Each row was made from one path, in order. Every step used is in the known rows, and no mark comes twice. Write each row's path.
Known rows:
napat, dipud: [ -2.7   5.8   3.2   8.6   0.4  -9.6 -14.1   8.3   1.1 -21.0  -5.2   6.3
  -1.4 -19.9  -9.7   3.9   2.8   2.9  -0.7  -5.1]
lorul, zefo: [  5.3  -7.1  -5.0 -13.5 -14.3  -2.8   8.8  -5.5   1.4  -9.7 -13.3  10.8
   2.6  -8.3   4.5  -3.2  -6.2   3.9   4.9  -2.4]
napat, fulaz, lorul, zefo, dipud: [  0.9  -6.1  -8.1 -22.7 -21.6 -27.4  24.8 -13.4   4.7   3.2 -15.5  15.9
  15.9  -2.8 -12.9  -7.2   4.1   3.2 -15.3   9.2]
napat, fulaz, lorul: [ -0.2   2.1  -9.4  -9.7  -1.4 -12.6   4.4   3.7  -3.4  20.4  -9.8   5.4
  10.5   0.9 -10.1  -7.3   7.2 -10.3  -0.6   7.8]
rapa, lorul, dipud, napat: [-10.5  -5.6   6.2 -10.9 -25.1  -0.8 -30.6  21.1  12.5 -40.0 -12.9   6.4
   5.3  -1.6 -13.7  14.9   1.0  -7.3   0.4   5.3]
dipud, napat, fulaz, lorul, zefo: [  3.6 -12.0  -9.4 -22.1 -29.8 -17.7  11.0  19.8   7.5 -11.5 -25.5  16.0
  12.8  -7.4 -10.7 -10.8  -3.9  -3.7  14.3  -0.3]
lorul, zefo, napat, fulaz: [  3.3  -5.1  -5.9 -17.0 -10.5  -4.1  15.2  -3.3 -12.1 -35.8  -2.5  14.0
   7.0 -21.3  -6.5 -10.3  -0.5  -8.3 -11.2  -4.5]
napat, fulaz, lorul, zefo: [  5.4  -5.1 -14.6 -22.8 -18.0 -14.6  14.1  -2.7  -2.2  12.6 -24.0  15.9
  13.7  -7.5  -5.7 -11.0   0.7  -7.5   4.0   5.0]
zefo, napat, fulaz, lorul: [ -0.3   8.8 -11.9 -13.5  -1.1 -12.7   6.7   5.6 -11.9  12.1   1.5  13.4
   7.5  -1.6 -11.9 -11.8   6.2 -12.9 -15.0  12.2]
fulaz, lorul: [  1.7   7.2  -9.4  -7.0  -4.5 -10.5   2.5   4.3   1.6  35.3  -9.9   9.5
   3.2  10.9  -0.7  -4.4  -0.4  -3.0  -0.4  13.2]
rapa, lorul, zefo, napat, fulaz: [ -5.7  -2.0 -14.1 -21.0  -8.6  -0.7   9.4  -6.4 -11.6 -58.5  -7.0  16.0
  15.9 -20.6  -7.6  -8.2  -4.0 -13.3 -16.0   3.5]
rapa, lorul: [ -9.7   2.7  -9.7  -2.6   1.2   3.4  -4.7  -3.4   1.0 -22.3  -5.3   1.9
   8.2  -1.2  -1.3   3.4  -3.7  -5.4  -5.2   8.3]
zefo, napat, rapa, lorul: [-15.7  12.9 -19.9  -8.1  20.1  -5.2   2.5  -1.1   2.8 -32.1   0.2  23.9
   8.8  -7.8  -9.8  -6.7  -2.8 -22.3 -16.7   3.1]
dipud, lorul, zefo, napat, rapa: [  0.6  -7.1 -14.8 -37.3   1.8  -1.2  10.6   9.9   7.1 -22.7 -20.2  25.5
   0.7 -22.6  -1.4  -7.4  -8.1  -9.1  -3.4  -7.4]
rapa, lorul, zefo, dipud: [ -8.9  -5.5  -6.3 -16.0 -18.8 -10.6  15.8 -19.7   9.2 -38.4 -10.1  10.8
  13.8  -4.9  -3.6   3.5  -7.5   9.6 -16.7   8.9]
lorul, dipud, napat: [ -1.3  -8.7  13.7 -10.2 -27.1  -4.3 -26.1  19.9  10.8 -17.5  -8.1   6.7
  -3.1   0.2 -11.9  14.5   4.7  -2.9   5.0  -2.8]
fulaz, lorul, dipud, popemis: [ -2.8   2.6  15.2 -18.8 -31.4  -9.1 -13.8  -4.7   5.6  31.6 -18.3  20.5
  -8.1  17.2  -0.5  18.0  10.3  -5.3   3.2  20.5]
napat, rapa: [ -6.8   2.7 -11.6  -1.8  15.9  -9.9   3.5  -0.5  11.2   2.1  -6.3  15.9
   4.5  -4.8  -6.6  -5.1   2.2 -17.1   3.4  -8.4]
zefo, napat: [  0.8   6.7  -0.2  -3.7   2.4   0.8   3.9   2.6  -8.9 -10.8  10.2   7.2
  -3.6  -1.9  -2.5  -4.1  -0.6  -1.3 -14.6   4.1]
rapa, lorul, dipud, popemis: [-13.9  -0.3  15.2 -14.8 -24.0   4.6 -19.9 -10.3   6.1 -26.2 -12.4  12.3
  -2.4   3.6  -0.8  23.3   6.4  -9.4  -1.1  14.0]
zefo, dipud: [ -3.1  -1.4   6.7  -2.3  -5.6 -12.3  11.4 -12.2   7.2  -9.2   9.8  -0.7
   1.3   5.0  -7.9   3.2   3.4  10.5 -18.5   3.3]
zefo, napat, rapa, lorul, dipud, popemis: [-21.0   9.3   4.0 -19.2  -5.2  -3.5 -15.1  -9.1   8.0 -35.4  -7.6  35.4
  -1.8  -4.2  -9.2  15.6   7.6 -26.3 -12.6   9.0]

Which path is each row?
[-15.4  10.4 -10.5 -17.0   4.8  -7.3 -20.3   0.6   4.6 -27.5  -5.8  29.6
   7.2 -10.2 -16.9   7.9   7.1 -29.2 -21.9   6.6] => zefo, napat, rapa, lorul, dipud
[-14.9  -1.8 -17.0 -18.1  -1.4 -19.9  18.7 -20.9  20.3 -40.4 -15.5  26.3
  16.8  -9.2  -9.1  -1.4  -4.7  -7.4 -14.8   0.4] => napat, rapa, lorul, zefo, dipud
[  2.1   4.2   0.5 -16.3 -17.0 -11.3 -22.5   5.1   3.0  41.9 -16.1  16.7
   1.4   8.7  -8.4   9.9   9.9  -8.3  -5.8  17.9] => fulaz, lorul, dipud
[  1.2  -8.7  -2.1 -21.2 -34.4 -27.5  21.4   8.8  19.4  -5.5 -17.3  17.5
   5.8   8.5  -8.5  -3.7  -8.5  18.0  -1.7   8.9] => fulaz, lorul, zefo, dipud, napat
[ -3.7   2.5 -13.4 -20.2  -9.8   1.3   8.7  -6.0  -6.3 -44.0  -7.8  19.2
   7.3 -11.2   2.0  -4.5 -11.5  -4.3 -14.1   9.2] => rapa, lorul, zefo, napat
[  5.6 -15.6  -6.1 -37.7 -12.2   6.4   7.6  11.4  -8.3 -40.5 -12.7   5.4
   4.0 -27.8  -5.5  -6.4  -3.5  -5.3  -8.4  -4.1] => dipud, lorul, zefo, napat, fulaz
[ -0.4  10.5   2.7 -17.9 -26.4 -18.4  10.6   1.1  -2.6 -17.5 -21.2  38.8
  -7.1 -10.0   0.3   1.6  -6.0   5.9  -0.5  12.7] => fulaz, lorul, zefo, napat, dipud, popemis
[ -5.8  -6.2   1.9 -11.0 -19.6 -26.9  14.4  12.3  14.4  -8.9  -3.3   4.4
  12.4   6.7 -22.2  -5.4   6.1   5.5  -8.3   5.7] => zefo, dipud, napat, fulaz, lorul
[  0.4   2.2   1.8 -15.5   2.6   1.0 -16.0  25.6  -4.5 -40.5  -4.8   4.9
  -6.9 -27.4 -11.3   3.7  -3.1   7.3 -11.6  -0.3] => zefo, napat, dipud, lorul
[ -4.3  -4.1 -12.5 -16.6 -12.2   1.8   3.6  -8.4   2.6 -29.2 -17.6  12.7
  10.8 -10.0   4.7  -0.9 -10.5  -2.7  -0.4   4.8] => rapa, lorul, zefo
[ -4.5   5.2  11.7 -23.7 -24.2 -10.8  -8.6  -2.0  -7.9   7.1  -7.2  23.5
  -3.1   3.8 -11.8  10.6  16.0 -16.6 -12.3  18.0] => zefo, napat, fulaz, lorul, dipud, popemis
[ -1.3   2.2 -16.0 -17.1   2.7 -11.6  17.5  -2.5   3.1 -17.3 -10.9  32.3
   3.8 -16.6  -3.9 -12.1  -4.8 -13.8  -6.4  -8.1] => lorul, zefo, napat, rapa
[-16.3   5.8 -18.8  -4.3  17.9  -5.6  -1.4  -3.7  12.6 -20.3 -12.0  16.2
  12.9  -5.8  -7.1  -3.0  -1.8 -21.8  -1.5  -0.6] => napat, rapa, lorul
[ -0.9 -15.1   8.3 -14.1 -31.2 -17.6  19.6   4.0  18.0 -40.6  -7.8   9.2
   3.8  -1.5  -7.1   0.4  -8.5  20.8  -2.3  -4.9] => lorul, zefo, dipud, napat
[-15.7   4.1  -9.4 -12.6   2.4  -7.6 -25.3  -2.9  13.7 -16.1 -16.5  23.6
  10.7  -9.3 -14.0  12.5   8.6 -28.2  -7.8   2.2] => napat, rapa, lorul, dipud
[  4.1  12.2 -12.1 -16.4 -14.5 -21.9   3.6   9.3  -6.3  -5.7 -17.2  34.1
   1.0 -18.8  -6.9  -7.3  -5.5   3.5 -10.4  10.1] => fulaz, lorul, zefo, napat, dipud
[ -7.0  10.4  15.5   1.6  -6.2  -4.8  -0.3   2.5  -4.5 -42.1   2.8  18.9
 -13.1 -12.4  -4.4   7.7   2.1   3.7  -6.7   2.9] => zefo, napat, dipud, popemis
[ -7.8  -5.7   3.3 -10.0 -11.4 -14.1 -23.1  21.7  21.9 -14.7 -14.8  22.0
   1.4  -6.1 -18.8   8.3   7.0 -18.7   8.7 -10.0] => lorul, dipud, napat, rapa
[-12.4 -11.2   5.6 -14.1 -21.6  -2.4 -30.0  18.8   8.0 -53.6 -11.9   3.0
  12.7 -11.8 -22.9  12.3   9.4 -18.4  -1.0   0.5] => rapa, lorul, dipud, napat, fulaz
[  6.6  -0.5 -13.2 -20.3 -20.7 -12.4  12.4  -2.0   2.7  24.3 -24.5  20.4
   6.1   3.9   3.7  -7.4  -6.5   4.5   4.5  11.0] => fulaz, lorul, zefo
[ -6.2  -5.3 -13.1 -23.7 -19.6 -38.1  26.5   7.9  30.5  -3.5 -24.3  33.7
  11.1   2.8 -13.1  -8.0  -6.8   3.7   0.2   0.3] => fulaz, lorul, zefo, dipud, napat, rapa
[-13.2  -6.3   8.2 -18.4 -29.8  -8.0  22.8 -28.9  12.3 -48.6 -11.6  15.6
   4.3   2.4   4.8  11.9  -7.2  12.5  -8.5  11.6] => rapa, lorul, zefo, dipud, popemis
[ -5.3  -7.8  12.1   0.0 -16.4 -16.2   9.6   8.6  17.4 -31.2   6.6  -1.4
   1.2   5.6 -12.1   2.8  -1.8  15.1  -6.8  -1.8] => zefo, dipud, napat
[ -8.7   0.8   1.7 -12.3 -11.7   1.2 -29.4  -1.2   2.6 -20.1 -10.2   8.8
   6.6  -4.4  -8.4  15.7   6.1 -13.0 -10.9  11.4] => rapa, lorul, dipud
[ -1.3 -11.0   6.1 -19.2  -6.3  -1.5   5.5   2.1  10.5 -13.4   0.5  -9.2
  -0.8  -0.9  -5.6   8.4  -0.5  14.5 -14.0   3.7] => zefo, dipud, lorul
